Each row was made from one path, in order. Every step used is in the known rows, and no mark comes twice. Write each row's path.
Known rows
Q-W-D-M-K-A: [ -3.7 -18.6  -0.9 -14.7 -59.4  -2.4 -38.5  23.2  15.4  41.1  12.6  -0.7
 -30.9   2.0 -15.5   5.1  25.0 -30.9  42.6  15.0  -0.8   2.5  33.7 -56.7]
D-M-Q-B: [ 32.2 -22.1   6.3 -11.5 -23.0  -6.4 -25.2  13.4   9.6 -12.4  19.8  -8.0
 -42.9  -2.1 -19.9   1.4  51.7   7.7  29.3 -36.1  -5.7  57.1   0.6 -13.5]
M-D-W-K-A: [ -9.4  -2.6   4.9  -9.7 -17.7  23.1 -15.7   8.1  32.8  28.1  -7.8   0.3
 -38.5  -6.9  18.7 -11.0  -1.1 -10.4  19.8  45.8   2.0  24.9  30.0   0.5]
A-K-W: [ 12.9   1.2  14.8   5.8 -20.7   9.7   7.1   3.5  17.9  14.6  15.8   8.4
 -25.1   0.4  -5.9 -13.0   6.7  10.4  13.0 -18.7   1.0 -16.9  25.4  11.5]
W-D-M-K: [ 19.0  -8.9  -0.2   4.8 -34.8  -4.2 -31.0   5.0  21.8  12.8  15.0  -1.5
 -18.8   1.8  -1.9   2.1  35.2 -30.0  40.1  13.0   4.7   1.2  33.6 -31.0]
K-B-Q-W-D-M: [ 23.4 -25.3  12.3 -17.5 -30.7   0.0 -48.3  21.1  21.8  -2.7  17.4   3.1
 -45.9  -0.1 -31.6   5.9  37.6 -26.1  27.0 -46.6  12.2  35.1  33.8 -30.6]
B-Q-W-D: [  9.8  -4.9  -1.0 -23.7 -24.8  -5.1 -30.9  25.5  16.8  -8.0   2.2   0.9
  -3.5   1.7 -22.7  19.4  19.8 -29.0  14.8 -65.0  11.2  -7.7  32.0 -18.4]
M-D-A-K-W: [  5.6   1.5   9.0   1.5 -21.4  16.0   1.0  12.3  26.5  15.2   8.7  17.7
 -39.7  -7.6   5.6 -36.9   7.0  13.0  23.3  11.8 -11.4  -0.1  37.5  31.0]
Q-W-K: [  4.2  -9.3  -3.0 -15.9 -36.3  10.5 -21.3  22.3  23.5  24.9  -3.4  -5.9
 -13.9   0.4 -23.3  21.5  42.0  -5.7  12.1 -23.8  11.0  -1.3  19.6  -3.9]
D-A-K: [  4.0  17.6   1.9  -4.6 -25.0   3.2  -4.5  19.3  19.9   0.6  -4.9  10.2
 -21.4  -3.5  -4.8 -25.8  38.0   8.5  16.9 -30.5  -8.7  -7.0  16.0  18.0]
D-A-K-B-Q: [ 16.6   7.2  11.2 -16.3 -25.2   0.9 -13.0  15.1  28.5 -16.6   4.6  23.2
 -38.4  -7.1   1.6 -29.0  31.8   6.5  10.8 -50.1  -3.0  29.8  23.3  14.6]
M-K-A: [ -6.2  -2.8  -2.3 -11.9 -32.9  -7.7 -11.1   6.3  23.2  17.4   2.4   9.2
  -6.5   0.1  10.9  -9.6 -13.7  -9.1  17.7  22.9   4.6  -2.6  13.5 -20.4]
B-K-W-D-M: [ 43.4  -9.4  14.9  10.6 -33.7   5.9 -34.8  -8.9  20.7  15.2  10.4 -18.0
 -53.6  -0.3 -21.1  10.6  42.8 -26.1  35.6  -6.6  15.1  29.2  22.4  13.0]
Q-B-K: [ 30.6  -3.8  -1.5 -14.2 -26.5 -16.8 -23.3  26.2  13.3   0.8  -0.5  -1.0
 -36.1   0.4   0.4  15.3  31.2  -7.7  18.5 -49.3  21.4  29.6   5.6   9.6]
K-W-D: [  9.9  -9.4  15.1  10.1 -23.8   5.4 -13.2   1.4  17.7   9.9   7.4  -9.4
 -17.1   2.7  -4.8   2.3   7.3 -11.6   9.2 -11.4  -0.7 -22.7  30.2  15.5]
M-D-W: [  6.2  -0.7   8.2  -2.2  16.5  14.5  -9.1  12.0  26.4   3.2   3.0   6.7
 -32.9  -5.2  17.6 -13.1 -20.2  -2.8  15.5  24.4   8.5   2.3  27.7  14.1]
D-A: [  8.3   8.6   2.6  -4.8  -9.1  -0.1 -10.4   6.3  21.8 -12.3 -10.4  -0.5
 -16.4  -1.0  -4.3 -15.4  24.6   6.5  10.7 -15.7   1.2  -8.3   5.5  31.4]
B-K-W-D-A: [ 21.2   4.8  13.1   7.6 -37.7   6.8 -28.0  -0.1  23.2  10.7  -7.1 -12.0
 -44.6  -3.6  -4.9   2.1  39.3 -16.9  20.7 -16.0   0.5   5.6  25.5  48.1]
Q-W-D: [ -1.7  -7.5   0.4 -13.1 -26.4   0.3 -28.1  31.3  13.7  16.9  -1.6  -4.5
  -8.4   4.9 -22.8  16.7  25.9 -16.7  13.5 -34.7   4.2 -22.4  29.9 -13.0]
W-K: [ 15.3   0.4  -1.0  -4.8 -29.1   7.2 -15.7   5.4  27.9  10.0  -8.3  -8.2
  -6.9   2.0  -6.0   9.9  35.6  -7.7  10.0 -11.8  11.6   4.8  11.5   5.3]
D-W: [ 11.5   7.1  13.5   4.6  17.9   8.7  -5.4   3.7  19.5  -3.4   2.1  -1.8
 -27.1  -2.5   6.9  -0.5  -2.7   1.2   8.2  -9.1   7.4 -17.2  13.3  19.6]
A-K-W-D-M: [ 22.7  -4.5  17.4  16.0 -41.5  12.9 -15.9   5.7  16.1  22.1  21.1  -4.0
 -41.1  -0.6 -19.3 -12.9  41.1 -13.3  36.2 -11.5  -4.8  -2.6  39.0 -12.2]
A-K: [ 11.4  11.2   2.1  -4.4 -21.2   0.8  -4.6  19.0  17.8   6.1   2.4   8.9
  -9.1   0.5  -9.0 -11.2  21.4   5.4  12.9 -30.1   5.7  -8.5  18.4  -5.2]
W-D-M: [ 20.8  -8.3   5.5   2.3 -26.2  -1.1 -32.5   5.8  16.2  -0.1   3.7 -10.7
 -16.7   5.7 -19.9  -0.5  43.3 -25.5  31.0 -14.1   8.3   3.0  18.3 -15.8]

Write each row's path
[ -8.4  -3.4   8.2 -11.0 -52.8  10.5 -27.9  48.8  18.1  30.2   3.8  13.1
 -50.3  -3.1 -12.7 -16.0  53.4  -1.9  13.2 -36.9 -15.1  -5.8  49.0  -3.4]	Q-W-D-A-K-B
[ 31.7 -13.5   6.9  -7.0  -9.1   7.0 -23.4  -4.7  19.0 -14.4  11.8 -11.1
 -34.6  -0.4 -31.3  -6.8  43.9   5.7  26.0 -12.8  -0.3  45.0  -5.1  -6.2]	D-M-Q
[ 48.8 -17.4   3.3 -15.6 -29.4  -6.6 -36.5  10.8  10.8  -6.3  13.7 -11.7
 -67.7  -5.1 -22.3  12.4  64.4  -0.4  34.1 -44.5   7.6  87.2  -3.0  -4.1]	D-M-Q-B-K
[ 11.4  -7.9   9.6 -26.4 -28.5   1.6 -18.2  31.6  23.1   3.6  15.6  23.2
 -37.5  -3.1 -18.4  -6.8  16.2   3.1   8.5 -63.9  13.8  24.8  31.1 -22.0]	A-K-B-Q-W
[ 12.6  -3.3  -0.1 -21.0 -40.5 -18.9 -22.3  26.9  12.2  14.5  -4.1  -1.7
 -39.5  -2.6   7.0   6.2  16.9  -9.9  18.1 -31.4  17.8  34.8   0.1  -2.8]	Q-B-K-A
[ 28.5 -23.6   5.2  -9.9 -37.5  -4.6 -37.6  19.1   6.6  -7.1  17.9 -13.8
 -43.1  -0.8 -17.5   6.5  64.7 -10.8  32.4 -43.5 -11.4  44.2  17.6 -24.5]	W-D-M-Q-B
[  8.5  -2.6   5.3  -0.6  -2.9  22.8 -14.5   7.9  33.5  16.6  -2.3  -1.0
 -35.1  -6.6  15.0  -0.5   9.9 -10.3  17.0  27.8   8.5  20.3  33.8  14.5]	M-D-W-K
[ 23.2  -5.0  12.0   1.8 -46.4  -4.5 -26.8  18.8  12.2  11.9   1.8  -9.7
 -58.5  -7.5   5.1   9.4  46.7 -15.1  24.9 -42.9  -3.2  14.2  30.2  35.8]	Q-B-K-W-D-A
[ 28.7 -10.6  13.5   1.4 -43.2  -6.4 -26.3  21.3  11.4  18.9  10.4  -9.3
 -46.3  -1.7   3.6  20.3  31.8 -19.1  20.3 -41.5  10.7  18.2  30.9  14.5]	Q-B-K-W-D
[ -2.6   0.3  -0.4 -11.2 -42.4   5.4 -15.7   4.6  27.4  20.4 -12.5  -8.6
  -9.9   0.6  -3.1  -1.6  29.2  -9.2  11.8   7.1   8.1  14.4   5.6  -5.4]	W-K-A
[  4.8   4.2  10.8  -2.5 -26.0   7.7 -10.5  24.0  24.4   6.8   1.7  16.8
 -44.6  -4.3   2.4 -34.2  35.0  16.9   8.3 -18.5  -5.0  10.2  23.9  17.7]	D-A-K-B
[ 28.6 -19.6   8.9  -6.9 -32.6  -8.6 -40.5   1.3  27.9  -8.0  25.1   9.4
 -38.6  -1.0   1.5  -2.4  27.2 -33.6  30.9  -8.4   9.2  41.7  41.5 -37.1]	W-D-M-K-B-Q
[ 33.0 -10.1  11.1  -2.0 -26.7  -8.1 -14.7  11.5  14.7  11.0  13.0  -4.0
 -50.7  -5.1  -0.7  15.7  15.8  -1.0  17.1 -39.3  16.5  32.5  12.1  26.5]	Q-B-K-W
[ 42.3 -17.3  13.6   6.6 -44.8  -6.3 -37.0  11.3  11.6  18.8  18.1 -12.9
 -64.6  -2.5 -11.3  15.0  50.1 -24.1  39.6 -35.1  12.5  41.3  27.5   0.5]	Q-B-K-W-D-M
[  5.8  -0.1   0.1 -23.3 -33.7  -3.5 -31.3  23.3  20.1 -12.4  -8.1   1.8
 -13.4  -2.4 -18.4   7.9  37.3 -23.0  18.2 -65.9  -1.2  -8.7  32.4   3.9]	B-Q-W-D-A
[ 14.8 -16.5   2.6  -8.4 -30.0   2.2 -38.5  24.4  12.4  17.3   7.6  -8.3
 -27.1   4.8 -37.1  10.8  47.4 -20.9  33.7 -25.6   6.4  -5.2  27.2 -28.4]	Q-W-D-M
[  6.2 -16.3   9.1 -22.6 -30.2  -0.4 -37.0  32.1  22.4  -2.4   8.5   9.5
 -29.1   0.6 -13.1   7.9  15.0 -21.2   6.8 -55.2   9.2  11.9  38.1 -17.7]	K-B-Q-W-D
[ 16.1  -5.4   0.4 -28.6 -13.7  -6.3 -19.1  17.0  20.8 -14.9   2.6   6.5
  -5.1   1.1 -25.8  13.3   4.5  -7.9  13.1 -60.6  18.6  -0.2  13.2  -6.2]	B-Q-W
[  4.3 -21.1   5.5 -15.4 -39.9  14.8 -26.9  27.2  30.0  32.3   4.1   1.3
 -40.5  -0.4 -18.5  11.9  35.3   2.2   4.8 -13.1  11.3  24.3  25.6  -4.6]	Q-W-K-B
[ 25.3 -21.4   4.1 -18.2 -18.5  10.8 -29.9  12.7  14.2   1.2  14.0  -8.3
 -40.5  -1.4 -47.5   5.9  44.2   9.4  28.1 -28.2  -1.8  39.5   2.4 -19.6]	D-M-Q-W
[ 25.6 -23.6   1.3 -18.6 -44.7  19.8 -36.4   8.9  23.7  18.6   9.7 -15.9
 -47.9  -2.3 -48.1  16.8  73.3   0.9  30.4 -19.5  -3.6  55.2   9.2 -17.3]	D-M-Q-W-K
[ -3.5   0.6   1.8 -17.9 -49.1  14.6 -24.4  38.2  12.0  16.7   0.6   2.4
 -33.1  -5.3 -25.7  -6.7  73.7   1.0  20.1 -54.1 -31.6   5.1  36.7  -2.4]	M-Q-W-D-A-K
[ -6.1   4.5  11.6  -2.3 -19.6  18.5 -14.7  -1.0  27.7  23.7  -8.9  -8.2
 -32.7  -4.8  10.5   2.7  17.6 -10.9  12.4  13.5   1.8  10.1  15.9   3.4]	D-W-K-A
[ -1.9   3.8  11.2  -1.1 -43.4   8.5 -23.7  30.7  20.9  15.3  -0.7  10.9
 -38.9  -3.6   4.7 -30.4  49.5  -3.1  10.6 -24.1 -15.4   0.8  41.3   9.2]	W-D-A-K-B
[ 21.3 -22.1   9.6   4.1 -38.1   0.7 -36.2   9.8  23.7  19.0  23.4   5.5
 -45.5   1.2   3.9  -8.1  28.1 -23.7  29.9  20.9   3.0  25.4  38.6 -31.6]	W-D-M-K-B
[ 10.4   3.0   5.5 -22.5 -23.0   5.2 -16.5  24.1  33.4 -13.0   6.4  31.0
 -43.9  -9.3  13.1 -43.5  11.1   3.7  17.1 -17.6   0.7  46.9  38.9   8.3]	M-D-A-K-B-Q
[ -0.2  18.4   1.9  -1.3 -41.0   3.1 -15.8  25.9  17.0   9.3  -6.2   5.6
 -14.3  -2.8  -1.8 -19.0  53.2  -9.7  20.6 -33.9 -13.7 -23.6  33.8   9.7]	W-D-A-K
[ -5.6  -0.9   0.8 -13.4 -33.5   4.4 -29.5  32.5  15.3  10.7 -10.5  -3.8
 -16.0  -0.7 -18.1   3.2  41.9 -12.3  17.3 -38.5  -6.1 -22.9  29.6   9.8]	Q-W-D-A
[ 23.7 -14.6  -1.0 -18.2 -42.3  -8.0 -40.4  12.3  20.0   4.8  20.1   5.6
 -19.0  -0.3 -19.1  17.0  33.5 -40.9  42.4 -34.3  10.4  13.2  41.3 -46.6]	B-Q-W-D-M-K
[  4.5  -1.0  15.1  11.1 -27.0   9.8 -15.9   0.6  21.1   5.5  -0.4  -7.9
 -24.2  -2.1  -1.3 -10.5  24.3  -6.7  14.6 -15.0 -14.1 -22.3  30.8  36.6]	K-W-D-A
[  9.4 -11.2  10.9  10.8 -35.1   1.1 -12.7  -0.3  21.2  22.0  19.2   2.1
 -15.0   0.8  12.1   6.3  -1.6 -21.0  18.0   8.5  -2.2 -20.4  42.0   0.4]	M-K-W-D
[  1.5  -7.1  -1.8 -32.7 -50.0   2.9 -25.7  12.9  28.0  11.8  -6.3   0.2
 -14.6  -1.0 -21.8  14.4  24.3 -19.8  15.4 -38.0  13.7  24.1  15.7 -21.5]	B-Q-W-K-A
[ 38.4 -18.7  13.5  -9.6 -29.7  -0.8 -16.9   7.3  12.3   4.9  18.1  -8.3
 -61.3  -7.2  -8.1  17.3  30.5  10.0  13.4 -43.4   0.3  63.5   5.0  28.7]	M-Q-B-K-W
[ 26.9 -29.3   7.3 -21.2 -30.6  -3.2 -31.7  12.8  26.8   3.3  30.9  18.1
 -52.5  -3.4 -19.5   2.5  11.7 -12.0  31.7 -17.1  14.7  48.3  29.2 -38.9]	D-M-K-B-Q-W
[ 17.9 -16.7   1.9 -17.5 -18.2  -7.3 -15.5  21.4   9.6 -11.4  11.3  -2.7
 -26.8  -2.5  -5.3   5.1  30.8  12.7   9.9 -48.4  -7.7  30.9   2.3   0.5]	M-Q-B
[  2.8 -10.0   1.0  -2.1 -52.6  -4.0 -32.6   2.3  18.4  24.4   9.9  -1.6
 -24.2   1.6   0.2  -8.5  24.3 -32.8  41.0  32.0  -0.5   3.8  27.7 -44.9]	W-D-M-K-A
[ 26.3 -10.0  -0.1   1.1 -19.9  -3.8 -19.0  -2.7  22.3   4.2  17.8   3.1
 -20.5   0.0  -5.9  -4.3  22.7 -10.2  35.1  14.9  12.0  13.7  14.1 -20.6]	D-M-K
[ 17.5  -9.7   0.9 -25.9 -40.8  -9.1 -28.1  21.6  11.5   6.8   0.5  -5.5
 -51.1  -4.4  -1.4   7.0  35.6   1.2  16.1 -33.6   3.5  70.0  -4.7  -1.6]	M-Q-B-K-A
[ 27.1  -2.0  12.9   5.9 -31.8   5.5 -23.6   0.8  20.8  17.0   2.2 -11.7
 -34.6   0.0  -6.3  14.4  20.8 -20.9  16.7 -13.4  10.2   9.5  27.0  25.5]	B-K-W-D
[  6.2  -7.0   9.9 -22.6 -46.3   1.1 -29.6  40.2  19.0   8.6  13.9  17.7
 -33.6  -1.5 -17.8   0.3  30.7 -18.4  11.9 -65.4   3.6  15.0  49.0 -28.9]	A-K-B-Q-W-D
